Every row comes from one small tree of marks. The marks that hang from a mark follow it in brackets, in the order of their numbers. Every link used is in the known rows. Which tree was each row made from?
Known rows:
z_730{z_317{z_786{z_121}}}: [ -0.5 -50.9  19.9 -13.6  58.6  13.4  35.5   3.6  42.8 -14.7   8.0  -0.1
  -6.8  25.0  -4.5 -52.3  -9.0   0.3  45.3 -34.5  -4.9 -10.8  27.1  -9.3]
z_317{z_786}: [-22.9 -53.3   6.5 -16.4  43.3  10.4  11.1   6.6  31.9 -23.1  28.6 -13.2
  10.3  40.0 -35.3 -25.1 -33.2  10.6  28.6 -22.5 -19.8   3.7  21.1 -11.9]
z_480{z_786{z_370}}: [-47.6 -42.0   5.2  12.7  33.7  27.5   0.8  59.8  20.1 -40.8  25.2  -1.0
   2.4  15.4 -44.6  -1.6 -49.2  45.6  33.8  -1.8 -45.2  17.1  28.3  29.0]
z_786{z_121 z_317}: [  4.7 -11.5   5.9  -6.6  42.2 -17.9  33.8  12.7  32.6 -39.3  14.3 -15.6
  18.1   2.5   2.9 -35.9 -32.3  -6.0  45.7 -21.2 -12.8  -3.4  30.2  15.3]
z_370{z_480{z_317 z_786}}: [ -0.4 -38.2   8.6   9.5  46.1 -12.9 -23.4  34.0  25.6 -59.3  17.1  -6.7
  10.4  17.3 -30.7  19.3 -39.0  64.5  28.9 -19.0 -36.9  18.3  28.9  14.9]
z_370{z_317{z_730 z_786{z_121}}}: [ 25.1 -47.1  11.3  13.2  44.5 -38.5  39.3  18.7  39.3 -35.0   9.4  20.0
   7.0  17.7  -7.8 -37.0 -31.8  -0.1  44.4 -10.5  -6.2 -21.5  31.5 -13.0]
z_480{z_121 z_370}: [-14.6 -58.0   3.1   1.0  40.0   5.5 -20.7   1.5  29.1 -41.1  23.1   6.0
  28.3   4.4 -18.5 -12.3  -8.8  28.8  33.5   2.2 -18.0   8.1  48.9 -14.1]
z_370{z_317 z_480}: [ 19.0 -10.0 -11.6  16.0  36.2  -5.9 -14.1  51.3  34.8 -47.5  -2.5  -4.6
  20.4  27.9 -36.0 -27.9 -37.7  27.2  37.0 -18.5 -20.8  -0.3  23.8 -10.4]
z_370{z_480{z_786{z_121}}}: [ 22.2 -27.7   7.7  -1.1  48.6  -6.9   5.9  46.0  40.9 -45.3   6.3   6.1
  11.0  21.7 -30.4 -11.3 -37.8  27.7  50.8 -18.3 -22.6  10.8  35.4   6.2]
z_730{z_317{z_786}}: [-24.6 -48.9   9.4  -6.4  48.9  26.8  16.5   6.3  33.2 -19.8  17.5  -7.8
  -6.3  29.3 -21.3 -48.1 -17.3   7.3  30.1 -28.8 -17.2  -4.3  23.7  -4.7]
z_480{z_786}: [-20.0 -37.3   5.4  -2.4  33.3   4.5   4.3  24.6  22.5 -42.9  30.9  -6.1
   4.9  19.4 -30.1 -12.2 -45.2  26.1  29.9 -10.4 -36.4   8.7  36.6  12.6]
z_370{z_480{z_786{z_121 z_317{z_730}}}}: [ 28.9  -3.5   0.7  28.8  43.4 -42.8  30.9  48.1  36.0 -65.6  11.3  20.3
   9.7  -7.7 -17.3 -20.1 -44.9  10.3  52.0   0.0 -23.2   4.4  38.2  38.8]
z_317{z_786{z_121 z_370{z_480}}}: [ -4.6 -44.7   7.3   0.0  58.4  19.6  13.6  60.8  48.2 -24.7  -2.5   8.1
  11.5  35.2 -51.8 -15.6 -30.5  29.3  53.4 -24.8 -13.7  12.8  11.0   0.2]
z_121{z_480{z_317{z_730}}}: [-52.2 -41.3  -0.6  51.0  27.9  -2.2   7.2  -8.3  17.2 -56.6  26.9  12.4
   6.6  -8.8  -7.6   7.8 -24.2  10.4  36.4 -23.3 -29.8   9.8  34.6   8.9]
z_786{z_121{z_480} z_370{z_317{z_730}}}: [-35.0 -27.9  -7.1  69.0  29.4   3.3  35.6  54.8  29.9 -42.5  -3.2  34.7
   2.2  -9.8 -21.7 -18.8 -34.5  14.7  61.2  -5.9 -17.9   0.8  34.9   6.5]
z_730{z_317{z_786{z_370{z_480{z_121}}}}}: [-26.7 -53.7  -1.0  34.8  61.5  50.4 -18.9  62.1  41.8 -19.5  -5.0  11.5
   2.7  21.3 -57.2 -20.3 -13.7  59.5  35.0 -19.9 -12.3   9.6  20.9   9.8]
z_786{z_317{z_730} z_370{z_480{z_121}}}: [-17.0  -8.2 -16.1  65.1  36.9   3.2  -8.3  68.2  29.3 -58.5   5.2  18.8
  22.8 -17.3 -38.3  -7.9 -33.2  31.6  37.7   3.5 -22.9   7.3  27.9  43.2]
z_370{z_317{z_730} z_480{z_786{z_121}}}: [ 47.5 -18.3   1.6  35.4  40.7 -44.7  15.0  62.0  39.4 -61.0  -2.0  32.8
   7.9   5.1 -20.0 -19.5 -41.8  26.3  50.7   0.1 -21.1  -7.9  41.1   4.4]
z_121{z_317}: [-11.1 -20.1   3.0  27.8  46.1  14.1  -7.4  -1.4  18.2 -52.4  25.4 -26.7
  14.9  33.3  -3.3 -15.9 -25.0   2.6  19.2 -45.1 -36.9   8.2  34.4  -0.6]
z_480{z_121 z_317{z_786}}: [-12.5 -82.6  16.5   4.5  57.0  -4.7 -18.0  -8.2  28.4 -27.6  26.9 -11.8
  18.3  18.2 -21.0  12.9 -22.7  58.1  17.5 -25.0 -10.8   2.7  27.5  -9.5]

Which tree is each row?
[-31.5 -47.5  11.8  18.9  45.0   0.0  14.8  -6.9  29.1 -38.2  12.1  -2.3
  10.6   1.8  -0.9   6.0 -20.8  22.7  50.8 -37.3 -12.4  13.5  34.3  -7.0]
z_786{z_121{z_480{z_317}}}
[-70.2 -37.2  -4.6  74.5  48.2  39.5   2.0  48.5  11.5 -48.7  24.2  -3.2
  -3.0  23.3 -53.2  21.1 -47.0  54.3  31.4 -22.4 -52.0  42.9  44.0  21.9]
z_121{z_317 z_480{z_786{z_370}}}
[-13.6 -25.6  -8.0  69.5  58.0  38.2 -39.9  52.5  26.5 -52.9   1.5  -6.9
  24.9  24.8 -41.1  10.9 -21.9  51.5  24.2 -36.1 -32.1  21.9  31.3   7.9]
z_786{z_370{z_480{z_121{z_317}}}}
[  0.3 -41.2   5.2  71.0  47.4 -10.3 -15.4   5.3  14.3 -65.6  33.6  10.5
  10.8   6.4  -7.8   7.9 -29.8  33.2  15.6 -14.5 -41.2   4.3  58.0  16.0]
z_480{z_121{z_317{z_730}} z_786}
[ -6.4 -11.7 -11.9  33.0  36.7  15.2 -15.2  88.3  32.2 -45.2  -8.5   1.8
  16.3  19.9 -51.4 -17.2 -41.4  46.4  39.9 -13.1 -28.9   7.2  15.1   6.8]
z_786{z_370{z_317 z_480}}
[-23.7 -26.8   1.3  46.8  54.6  17.1  17.8  -5.1  27.1 -42.4  12.8  -9.6
   9.7  21.5  -6.2  -9.0 -20.3  -0.7  45.2 -50.1 -21.8  20.3  46.1 -10.8]
z_786{z_121{z_317 z_480}}
[-20.7 -54.4  14.6  16.3  44.3   6.0  37.1  34.4  36.2 -30.2  16.3  23.3
   3.3  13.4 -21.2 -22.7 -28.4   0.3  48.6 -12.4 -18.7  -5.4  20.8  11.9]
z_317{z_730 z_786{z_121 z_370}}
[-34.8 -43.5   6.2  54.3  50.5  16.6  10.4  25.4  19.4 -48.6  27.2   3.2
   4.4  33.2 -27.9  -7.4 -30.5  12.5  20.7 -26.2 -43.0   9.1  23.8  15.2]
z_121{z_317{z_730 z_786{z_370}}}
[  7.0 -68.3   8.1  11.6  62.5  -5.6 -34.2  14.7  37.5 -35.2  11.6  -5.0
  23.6  25.3 -39.2  16.6 -22.3  67.9  23.4 -26.7  -9.2  10.6  23.2 -10.9]
z_370{z_480{z_121 z_317{z_786}}}
[ -9.2 -81.1  20.7   5.5  51.4 -22.6 -33.3   2.4  20.3 -53.5  31.6   8.3
  18.5  -4.4 -13.3  30.3 -19.8  83.5  26.2  10.9 -31.1  18.0  55.1   1.0]
z_480{z_121 z_317 z_370 z_786}
[ 18.1 -28.6  -3.2  79.3  53.5  -8.3 -30.4  30.0  23.5 -73.0  19.0  15.4
  14.3  12.6 -27.5  12.9 -29.9  43.2  20.9 -17.7 -39.5  13.4  53.1  16.3]
z_370{z_480{z_121{z_317{z_730}} z_786}}
[ 16.3 -19.0  10.9  44.4  47.0 -13.6  18.5  -9.4  25.4 -61.2  18.4   3.5
  14.6  12.9  24.3 -24.0 -14.0 -24.6  36.1 -41.4 -27.5  -8.0  41.9   3.6]
z_786{z_121{z_317{z_730}}}
[ -7.2 -42.7   6.3  39.9  50.3  -4.5  11.0  -9.8  22.8 -51.4  33.7  -2.5
   7.0  35.9 -11.4 -17.3 -26.1  -6.4  18.3 -33.4 -34.5   1.8  33.6  -1.3]
z_121{z_317{z_730 z_786}}
[-60.9 -58.4   7.7  30.7  56.6  50.2  42.5  40.8  39.6  -7.4  -0.6  15.6
 -16.2  13.5 -39.1 -30.4 -17.3  24.3  58.5 -29.1  -8.1  14.5  26.6   3.4]
z_730{z_317{z_786{z_121{z_480} z_370}}}
[-24.2 -26.2   1.7  47.8  34.3   4.5 -19.7  51.2  24.5 -67.8   8.3  15.6
  12.0   0.2 -18.6  10.9 -25.2  32.5  35.4 -20.8 -38.6   7.9  13.8  30.8]
z_786{z_370{z_480{z_317{z_730}}}}
[-19.5 -13.7   5.4  10.2  43.0   3.8  33.3  49.6  30.1 -37.1   8.7  -9.0
  13.7  -2.3 -12.2 -26.4 -36.7  13.2  48.1 -13.4 -19.2   3.4  21.1  32.9]
z_786{z_121 z_317 z_370}
[  8.9 -64.4   6.4  36.7  54.0 -18.9 -24.5   8.1  35.2 -49.7  16.0  16.3
  19.8  10.7 -27.9  14.7 -18.7  47.8  24.9 -17.9 -13.5   1.9  26.9  -0.2]
z_370{z_480{z_121 z_317{z_730 z_786}}}
[ -3.9 -44.4   1.6  33.2  39.3 -40.2   4.5  18.5  20.9 -64.5  34.2  25.4
  17.9 -25.3 -19.1  -4.3 -32.3  39.3  33.1  37.9 -30.4  11.0  63.8  29.3]
z_480{z_121 z_370 z_786{z_317{z_730}}}
[-81.3 -73.9   5.2  30.8  48.7  28.7   2.6  28.8  23.4 -25.3  21.0  -1.7
   1.5  22.6 -52.4  23.9 -36.2  61.3  35.5 -23.7 -27.1  30.3  17.8   3.5]
z_121{z_480{z_317{z_786{z_370}}}}
[ -9.3 -34.2   0.1  19.7  43.1 -16.0  -1.6  30.6  21.8 -42.7  29.5  -9.4
  16.4  -5.5 -30.9  -5.1 -50.4  50.3  23.6   7.7 -25.0   9.5  45.5  28.8]
z_480{z_121 z_786{z_317}}
[ 19.8 -44.3  20.5  34.6  53.8 -35.0  17.2  -1.2  23.6 -72.8  27.8  22.1
   8.4   8.1  14.1  -4.8 -16.3  10.6  42.7  -4.4 -40.3  11.9  63.3   5.7]
z_480{z_370 z_786{z_121{z_317{z_730}}}}
[-83.0 -45.5  -5.3  42.8  32.1  41.7   8.3  59.8  19.1 -35.1  22.5   9.2
  -3.3   7.8 -64.4  10.2 -51.7  48.4  43.4  -3.3 -42.2  34.3  36.3  22.8]
z_121{z_480{z_786{z_370}}}
[-69.7 -49.6  -5.6  82.3  50.2  31.2  17.7  27.2  18.4 -44.3  25.2  13.7
  -2.1  27.1 -46.4   4.9 -32.6  16.6  31.8 -27.7 -40.2  28.5  32.7  10.6]
z_121{z_317{z_730 z_786{z_370}} z_480}
[  4.3 -33.2   7.3  32.0  37.7 -27.2 -13.6  30.8  23.7 -73.9  21.9  15.8
   7.1   3.4 -17.4  17.2 -36.2  43.0  30.3 -11.1 -39.9   9.3  31.8  26.2]
z_370{z_480{z_317{z_730} z_786}}
[-49.8 -66.3   8.1  41.8  34.0 -24.6   2.2   1.6  15.5 -67.8  36.2  31.1
   1.0 -12.5 -20.2  27.1 -26.8  47.5  41.9  12.6 -42.5  29.6  57.5   7.8]
z_121{z_480{z_317{z_730} z_370 z_786}}
[-23.9 -25.5  -3.9  34.1  36.8 -29.5  46.4   2.5  31.1 -55.9  18.7  28.5
  12.1 -22.1  -4.6 -24.5 -17.5 -12.8  66.3  10.7 -16.1  15.9  53.8  11.2]
z_786{z_121{z_480{z_370}} z_317{z_730}}
[-41.4  -6.1  -6.7  40.4  25.4   0.9  24.2  48.7  18.0 -55.9  21.9   6.0
  11.0 -11.7 -17.3 -24.7 -41.9  -0.5  34.8   1.3 -35.8   1.0  22.1  51.0]
z_786{z_317{z_730} z_370}
